Each row was made from one path, in order. Every step used is in the known rows, and no mark comes twice. Write each row's path.
Known rows
m r d l c: [  5.2  38.6   9.4  41.5 -28.8 -19.6 -16.2  14.5 -22.6   1.0 -40.5 -13.2
  -8.3  -0.5  -3.0  32.3 -30.1  22.8   1.8  20.4   6.5  15.6  12.8 -33.4
   5.8 -13.4 -14.4  -4.7 -12.2  -8.3   0.1  12.4]
m r: [ 10.2   4.8  28.1  34.5 -15.8   6.5 -21.2  -7.1 -23.0   9.3  -8.2  11.0
   4.2  10.7   2.7 -13.2   7.0 -17.0   3.6  27.5  -7.0  14.8  15.6  24.5
  33.5 -21.4 -10.9  -6.9   4.3  -3.7   6.6  -3.8]
c e d l: [-43.6  12.0   0.8  15.6  27.1 -11.7  36.2  29.9  19.9  24.6  -3.1 -17.6
   2.8   4.1  23.8  10.2 -13.8  37.5  10.7 -20.7 -10.1  27.3 -21.7 -29.8
  16.2  -3.7  36.4 -11.0 -43.9  -5.9  32.9  -3.7]
c e m r d l: [-25.9  43.0   7.9  52.1 -27.8 -16.4 -16.3  11.4 -29.9  -2.1 -20.4  -2.0
 -16.9 -16.2  13.0   3.7 -17.2  28.9  26.6 -11.8   1.9  17.9 -25.7 -13.0
  22.2 -17.0  32.2  -1.6 -35.0  -3.2  41.4  -4.4]
m l c e d r: [ 10.0  -3.3 -12.0  42.1  43.9 -29.7  41.8  18.0   4.7 -11.2 -19.6 -33.5
  10.8 -12.3   4.2  37.8  -1.4  24.7 -36.7  16.3  33.0  50.5  10.2 -22.6
   5.3 -29.8   2.3  11.6 -10.1 -10.7  -4.1 -11.0]
e m r d l: [-27.7  44.2   1.8  46.4 -36.1 -19.1 -16.3   9.2 -38.9  -4.6 -28.8  14.4
 -18.6 -19.0  -0.3   2.0 -32.3  31.6  15.4  -3.1   7.7   8.4 -18.6  -2.9
  18.0 -19.4  36.2  -1.6 -39.7   6.1  29.6   1.5]
c e d r: [ 13.9 -15.9  -4.4  30.7  54.0 -41.2  37.1   6.1  13.5   3.1 -12.3 -38.2
   5.2 -22.1  -0.5  25.0  20.2  32.2 -17.2   5.7  15.5  37.0   0.3  -0.4
  19.5 -37.2  25.8  19.4 -16.3 -21.8  11.0 -22.7]
l d e m: [-25.1 -22.4 -21.5  32.8 -14.0 -19.9  12.6  15.0  17.5 -37.3   5.1  41.7
   8.4 -15.1  20.3   6.0  13.0  12.5 -19.8 -20.9   3.9  -5.6 -12.8 -13.8
   4.5   2.2  45.9  14.0  21.1   8.3  11.9  -9.4]
d r c l m: [ 10.0   4.0 -12.6   4.0  26.5 -33.9 -12.9 -10.0 -20.8 -22.2  20.1   8.2
 -16.3 -16.4 -16.9  23.7 -10.8  10.0 -10.1 -22.1  -0.7 -24.6 -16.1 -24.1
 -24.5 -21.6 -41.5   0.2   7.8  13.2  -5.1  10.1]
c e m: [-32.1   5.5  -3.9  13.3 -18.3   1.0 -12.3  -0.8   5.0 -27.7  14.0   2.2
   2.2 -18.8  11.3  -4.5  17.0 -12.8  -8.3 -41.9  10.6  29.9 -10.6 -26.2
  14.2  16.8  18.2  -1.4  10.2   6.9  20.6 -22.0]
r c e: [-21.3  11.5  -4.1  33.0  20.8  -3.5  16.2   5.0  44.2  16.7  19.4 -21.6
  -5.0 -12.3  15.7  28.7  22.7   3.9  36.3 -23.8 -22.8  27.7  -6.1 -29.5
 -13.8   1.3 -32.9   9.8   9.7 -19.1  20.3 -17.6]
c e: [ -5.6   2.1   9.6  16.8  12.7   4.1   1.5   5.0  22.3   5.3  15.3 -31.3
   1.8  -4.8  25.7   4.0  26.1  -1.8  15.7 -21.3 -16.7  26.2 -11.9 -20.7
   4.7   3.6 -15.0  -7.7   6.5 -21.1  17.3 -13.3]
r d l c e: [ -1.7  32.5   2.9  36.9  -2.3 -16.3  -2.2  18.7  12.3  -2.2 -10.6 -46.9
  -5.9  -3.7  21.4  35.8   1.1  22.0  18.8 -16.1  -5.1  33.9  -6.0 -59.7
  -7.7   4.0 -19.3  -8.6  -1.1 -25.7  15.2  -1.5]
e m: [-29.4   5.4 -10.3  -1.5 -27.1  -0.7 -12.0  -4.9 -13.5 -29.8   1.4  27.1
   1.9 -16.3  -9.5  -8.8  -7.2 -11.7 -23.8 -27.8  22.5  10.6  -1.0 -11.9
   9.2  12.3  29.0   4.7   3.4  26.2   4.0 -10.3]
r c l: [-37.6  11.6 -33.8   5.5  29.1  21.8   5.6   9.3   3.3  -3.3  10.5   3.3
 -15.1  -7.8  -4.5  11.5 -31.8  21.3  12.9 -28.7   1.6 -28.7 -15.1 -43.2
 -21.9 -17.3 -26.8  -2.8   8.1  24.2 -10.8   9.3]
e d r c l: [-26.2   3.0 -41.2  14.4  56.8  -3.2  31.1  12.4   1.0  -2.3  -0.6  -9.9
 -12.6 -21.4 -16.1  27.2 -34.0  42.6  -5.8 -16.1  16.8 -13.4 -10.2 -35.0
  -8.6 -44.0  -2.5  13.7  -7.7  19.1  -9.0   4.7]
l m r d e: [ 10.8   5.0   3.2  64.3  -5.4 -38.0 -22.4   3.2  -1.5  -3.8 -12.5   3.3
 -11.1 -21.2  29.3  18.8  39.2  21.3  16.9   9.0 -17.5 -15.3 -12.8  39.2
   3.2 -26.6  10.2  25.1  16.3 -18.3  35.5 -11.7]
e m r d: [ -1.8  38.7   3.8  55.5 -30.5 -12.9 -36.2  -9.0 -44.5 -13.5 -22.5  -0.8
 -16.7 -25.6  14.7 -16.7  16.0   7.2  10.3  10.3  24.5  11.3   4.1  20.7
   5.5 -19.0  22.7   9.6 -14.8  14.3  24.6 -12.8]
d e m r c l: [-52.0   1.4 -30.8  36.6   6.4  20.9  -6.3  13.0  -1.3 -13.6   6.7  32.0
  -9.1 -14.5  -1.1  12.8 -22.2  12.3   2.6 -28.3  -4.8 -23.3 -14.1 -30.1
   9.2 -30.6  -9.8   6.4  26.0  25.5   3.5  -6.0]
l d e: [  6.0 -36.7 -15.6  44.1  18.5 -21.6  32.2  25.2  37.7  -6.7   3.3  15.4
   8.6   1.9  37.0  16.5  24.7  29.2   3.2   8.7 -23.3 -20.0 -12.9  -2.7
  -6.1 -16.0  22.3  11.8  21.4 -22.9   9.5   1.9]

Which path is each row?
[ -3.5   1.2  -6.7  67.1  -4.5 -19.9 -11.7  13.1   6.7   0.3 -20.2  -1.2
 -10.0 -20.5  28.0  16.3  27.3  28.7  19.6  13.7 -13.7  -9.7 -10.8  34.9
  10.3 -32.7  23.0  28.2  14.4 -21.2  32.3 -13.2]	m r d e
[-12.1 -16.6  11.2  59.5 -28.4  -8.8 -10.6   3.0  -8.6 -17.8  -6.2  43.5
  10.9  -2.6  19.1  -6.9  19.5  -4.5 -13.6  10.7  -6.1   9.9   5.8  11.3
  38.3 -25.1  25.1   4.3  19.9  -3.1  13.7 -13.7]	l d e m r
[  6.8  -5.5  -6.9  50.1  40.7 -36.2  37.7   3.9  38.6   2.2   9.9 -26.7
  -4.0 -20.3   8.8  38.4  25.9  23.2  26.3  -3.8 -16.6  29.4  -5.9 -36.8
 -14.1 -26.9 -25.2  16.9   4.6 -33.8   9.9 -14.9]	l d r c e
[ -0.2  17.3  44.6  39.7   3.8 -26.7 -12.8   3.0 -27.0  13.0   4.5   3.7
   4.7  13.5  23.7  -5.3  20.2  -1.3   4.8   6.9 -21.7  28.4  -1.6   5.9
  30.3 -17.6  -8.0 -20.2 -21.1 -10.9  36.3  -5.0]	c e d l m r
[-13.4  -3.5 -23.5  31.6  46.6 -42.5  46.5   1.2  28.7  12.7 -12.7  -6.1
  -6.1 -31.4 -29.0  51.5  -4.9  31.6  -1.8   6.2   9.4  19.1  12.3  -2.4
  -9.9 -38.4   6.9  40.7 -16.3   1.2   3.1 -17.1]	e d r c
[ 10.4   8.2   0.1 -15.5  15.8 -10.7 -29.0  -4.3 -33.0 -25.2  25.4   2.8
  -8.6   4.9  10.2  -9.7  -1.0   0.6 -13.4 -26.9   0.1 -29.2 -18.0 -21.0
 -20.1   0.6 -29.4 -23.6   8.2  21.3  -2.2  17.8]	c l m
[ -4.2  20.2  20.2  40.7  -2.2 -23.0 -12.0 -15.9  -6.2  11.9   6.1  24.6
  -8.6  -4.0  -7.1  21.0  15.7 -15.8  17.8  10.5 -21.8  10.5  17.8   9.9
  -7.6 -15.2 -47.4  10.6   9.4  -1.0  13.5  -8.3]	l m r c
[ -3.1  28.2  -9.7  24.6 -20.7  15.8   7.8  20.5 -14.2 -21.1 -16.8   5.1
  10.0  18.3   6.1  30.5 -32.7 -11.4 -33.5  22.4  31.9  22.7  22.5 -39.5
 -23.2  14.6 -40.7 -15.1  15.5  15.3 -28.1  14.1]	m l c
[ 50.6 -29.8  -4.0  31.9  29.7 -50.5  29.5   2.3  -5.1 -18.1 -12.9  -2.2
   1.9 -12.1  -8.2  17.7  -2.9  31.4 -12.6  30.4  10.2   8.1  -1.2  -7.2
   2.2 -41.5  12.1  14.1 -10.0 -22.8 -18.2   6.6]	l d r
[-51.6  32.1 -17.7  32.7 -28.5  25.6   6.1  16.9 -16.6 -36.6  11.7  26.4
   7.0  -1.4  26.2  -6.2 -21.9 -18.2 -22.8 -20.1  33.6  30.7 -14.0 -30.9
 -10.8  21.1   2.4 -13.4  -0.4  29.8  10.1  -5.7]	c e m l
[ 14.8  -6.9 -14.6  54.9  12.9 -35.1  33.9  13.3 -13.6 -39.1  -6.9   9.4
   7.6 -14.1   9.7  15.9 -11.3  21.0 -26.0  18.8  30.6  25.2  -9.8 -28.3
  -7.8 -26.9   9.5   6.5  -9.8  -5.8  -8.3  -0.1]	c e m l d r
[-22.1 -11.2  11.4  51.1 -40.8  -0.9 -22.9  -0.9  -9.3 -15.0  -9.0  44.0
   9.3  -8.4   3.6   2.2  11.2 -16.1 -16.7  -2.6  -3.0   9.7   5.3  21.5
  45.6 -18.9  19.2  12.5  23.6   1.4  17.3 -17.4]	d e m r
[-10.5 -18.5 -21.9  56.4  11.9  -6.8  38.9  35.3  26.2 -15.9   4.6  32.3
  10.8   9.7  48.0  15.9   1.8  26.6  -6.9  17.9  -7.5 -11.4 -17.8  -6.4
 -17.9  -9.1  16.5   3.9  14.7  -6.2   5.2   8.0]	m l d e
[-15.1 -29.0 -36.6  44.0  35.6 -10.7  36.6  30.7  39.6  -9.5  10.2  17.7
  -1.1  -6.0  34.0  24.9   5.1  44.2  10.0 -10.0 -23.4 -35.3 -22.9 -30.3
 -18.3 -26.3   5.4  10.8  27.8  -7.3   2.3   6.7]	r c l d e
[-33.5  14.6  -1.9  18.6 -30.2  -8.0 -10.6   8.2   3.3 -27.3  -1.4   2.5
   4.6 -11.4  -1.4  21.6  -8.0  -3.9 -18.1 -39.9   8.4  36.5  -2.3 -61.8
  16.4  17.4   6.9  -8.0   8.4   3.8  11.0 -12.4]	d l c e m
[-55.7  18.2  -7.5  24.3  35.2 -14.2  49.9  29.6  30.1  29.2  -0.2 -12.4
  -1.9  -4.8  12.8  28.6 -16.0  41.8  20.3 -25.0 -14.9  26.3 -18.7 -37.5
   6.1  -7.2  26.8  -0.6 -42.4  -5.6  38.0  -6.7]	r c e d l
[ -5.6  12.2  10.2  21.8  -3.3  -7.5   3.5  18.9  20.5   2.7  -2.3 -31.0
   3.7   7.3  11.7  38.2  -3.9   8.5   6.1 -15.3 -13.3  36.0  -6.6 -62.8
   7.1  10.3 -26.8 -14.7   5.9 -26.6   9.4  -1.5]	d l c e
[-18.2  18.7  27.2  48.9 -43.3   1.2 -27.8   2.7 -18.8 -11.6  -9.9  15.1
   6.8   1.7   0.9   4.9  -3.4 -15.3  -8.5  -5.5   1.0  42.6   7.8 -26.8
  47.0  -8.7  -5.8 -12.5   8.2  -2.7  14.7 -12.2]	d l c e m r
[ 24.2 -16.3  -2.5  30.4  46.0 -45.1  34.2  10.2  15.8  -3.0 -18.7 -44.4
   7.9 -18.3  -5.1  40.6  18.7  27.8 -28.3  11.6  20.3  43.6  12.1 -16.9
  16.6 -33.8  11.1  18.8  -4.0 -23.3  -1.0 -19.1]	l c e d r
[ 31.6  41.7  19.6  49.0 -12.4 -33.7 -42.8 -16.1 -49.7  -9.0 -12.6 -13.1
 -20.2 -14.9  26.9 -12.5  31.4   6.1  18.9  22.8   1.9   1.1   3.9  31.9
 -10.0 -19.7 -12.7   2.9 -10.3   4.8  27.2  -3.0]	l m r d
[-14.2  10.6  18.4  35.3 -40.7   4.0 -28.5  -9.5 -33.6 -13.8  -7.3  35.9
   6.7  -1.7  -6.5 -20.8   5.5 -25.3 -16.2   4.8  10.8  20.7  14.0  13.9
  40.7 -13.5   9.9  -2.5   5.6  13.4   9.4 -14.1]	e m r
[  2.4  12.0 -10.3  38.6  10.5   4.3  37.9  23.3 -13.6 -20.2   2.4  19.8
   8.2  22.5  43.2 -14.3 -15.7  13.0  -9.7  34.1  15.4   2.0   0.0 -23.9
 -34.8  -1.4  -3.7 -22.2 -13.9  12.4 -10.6  22.6]	m l d
[-41.9  18.8 -19.9  27.2   5.6  24.8 -13.5   2.1 -18.9 -11.6   4.0  25.4
  -9.8 -12.0  -9.4  -1.0 -28.2   5.3   2.2 -24.8   8.7 -13.1  -5.4 -35.2
   4.8 -26.0 -19.2  -5.2  10.8  31.1  -4.8   2.2]	e m r c l
[-21.3  15.8  15.4  42.3  45.6 -22.0  23.9   8.7  20.8  24.1  15.4 -25.2
   4.1  -2.8  37.3   7.0  49.3   5.8  11.5  -7.8 -14.1  41.4  14.9  -5.6
  -1.3 -14.0 -10.7  -1.4 -11.6  -1.5  37.3 -22.2]	l m r c e d
[ -7.3  16.9  -9.0  -4.6  20.9 -14.8 -19.7  -6.2 -18.0 -15.9  25.8  11.5
 -14.7  -5.5   0.4   8.6  -4.4   2.3   0.7 -29.1  -8.0 -29.8 -13.0 -29.3
 -33.5  -2.1 -41.3 -10.3   9.6  23.7   3.3  12.3]	r c l m
[-14.4 -12.2   2.3  56.8 -15.7   4.5 -14.3   9.0 -14.9 -26.5  -1.6  41.4
   8.7  -0.6  20.9 -13.8   5.0   3.0 -16.0  -0.4   0.0  -6.8  -3.1  -6.3
  35.7 -29.8  21.1  -4.3  23.1   9.9   8.7  -3.0]	c l d e m r
[-31.7  13.9 -23.7  34.5 -40.1  10.3   4.9  23.1  -3.7 -41.6 -17.5  30.0
  15.4   3.6   5.7  38.3 -30.4  -9.7 -48.3  -0.6  34.6  18.0  11.4 -39.8
 -12.2  15.7 -15.0   0.8  29.5  22.1 -15.2   2.4]	d e m l c
[-44.6   3.4  -5.4  54.8 -17.1  -9.0  -0.6  -3.1  15.9   3.5  -2.3  43.9
  -2.7 -21.1 -11.1  30.9   4.3  -7.3   9.4  -6.4 -13.0  12.6  10.3   5.2
  15.1 -19.3  -5.8  31.0  20.1   1.1  17.9 -21.9]	d e m r c
[-41.2 -20.2 -23.1  18.2 -26.7  -5.6  -4.5  10.5  14.8 -30.7   2.4  40.3
   6.3 -24.6   1.0  14.0   7.9   1.3 -22.5 -34.2   6.4  -3.8 -18.1   0.1
  16.5   3.0  41.9  21.2  24.4  10.0  16.4 -19.0]	d e m
[-53.4  30.0 -37.5  50.7 -33.3   9.8   7.8  22.7 -17.1 -39.9  -9.2  41.8
  -4.3 -18.1  25.4   8.9 -28.2   7.5 -21.4 -12.2  38.0   1.9 -19.3  -3.0
 -20.7   7.4  29.0   9.7  -0.7  33.7  17.2  -3.9]	r d e m l
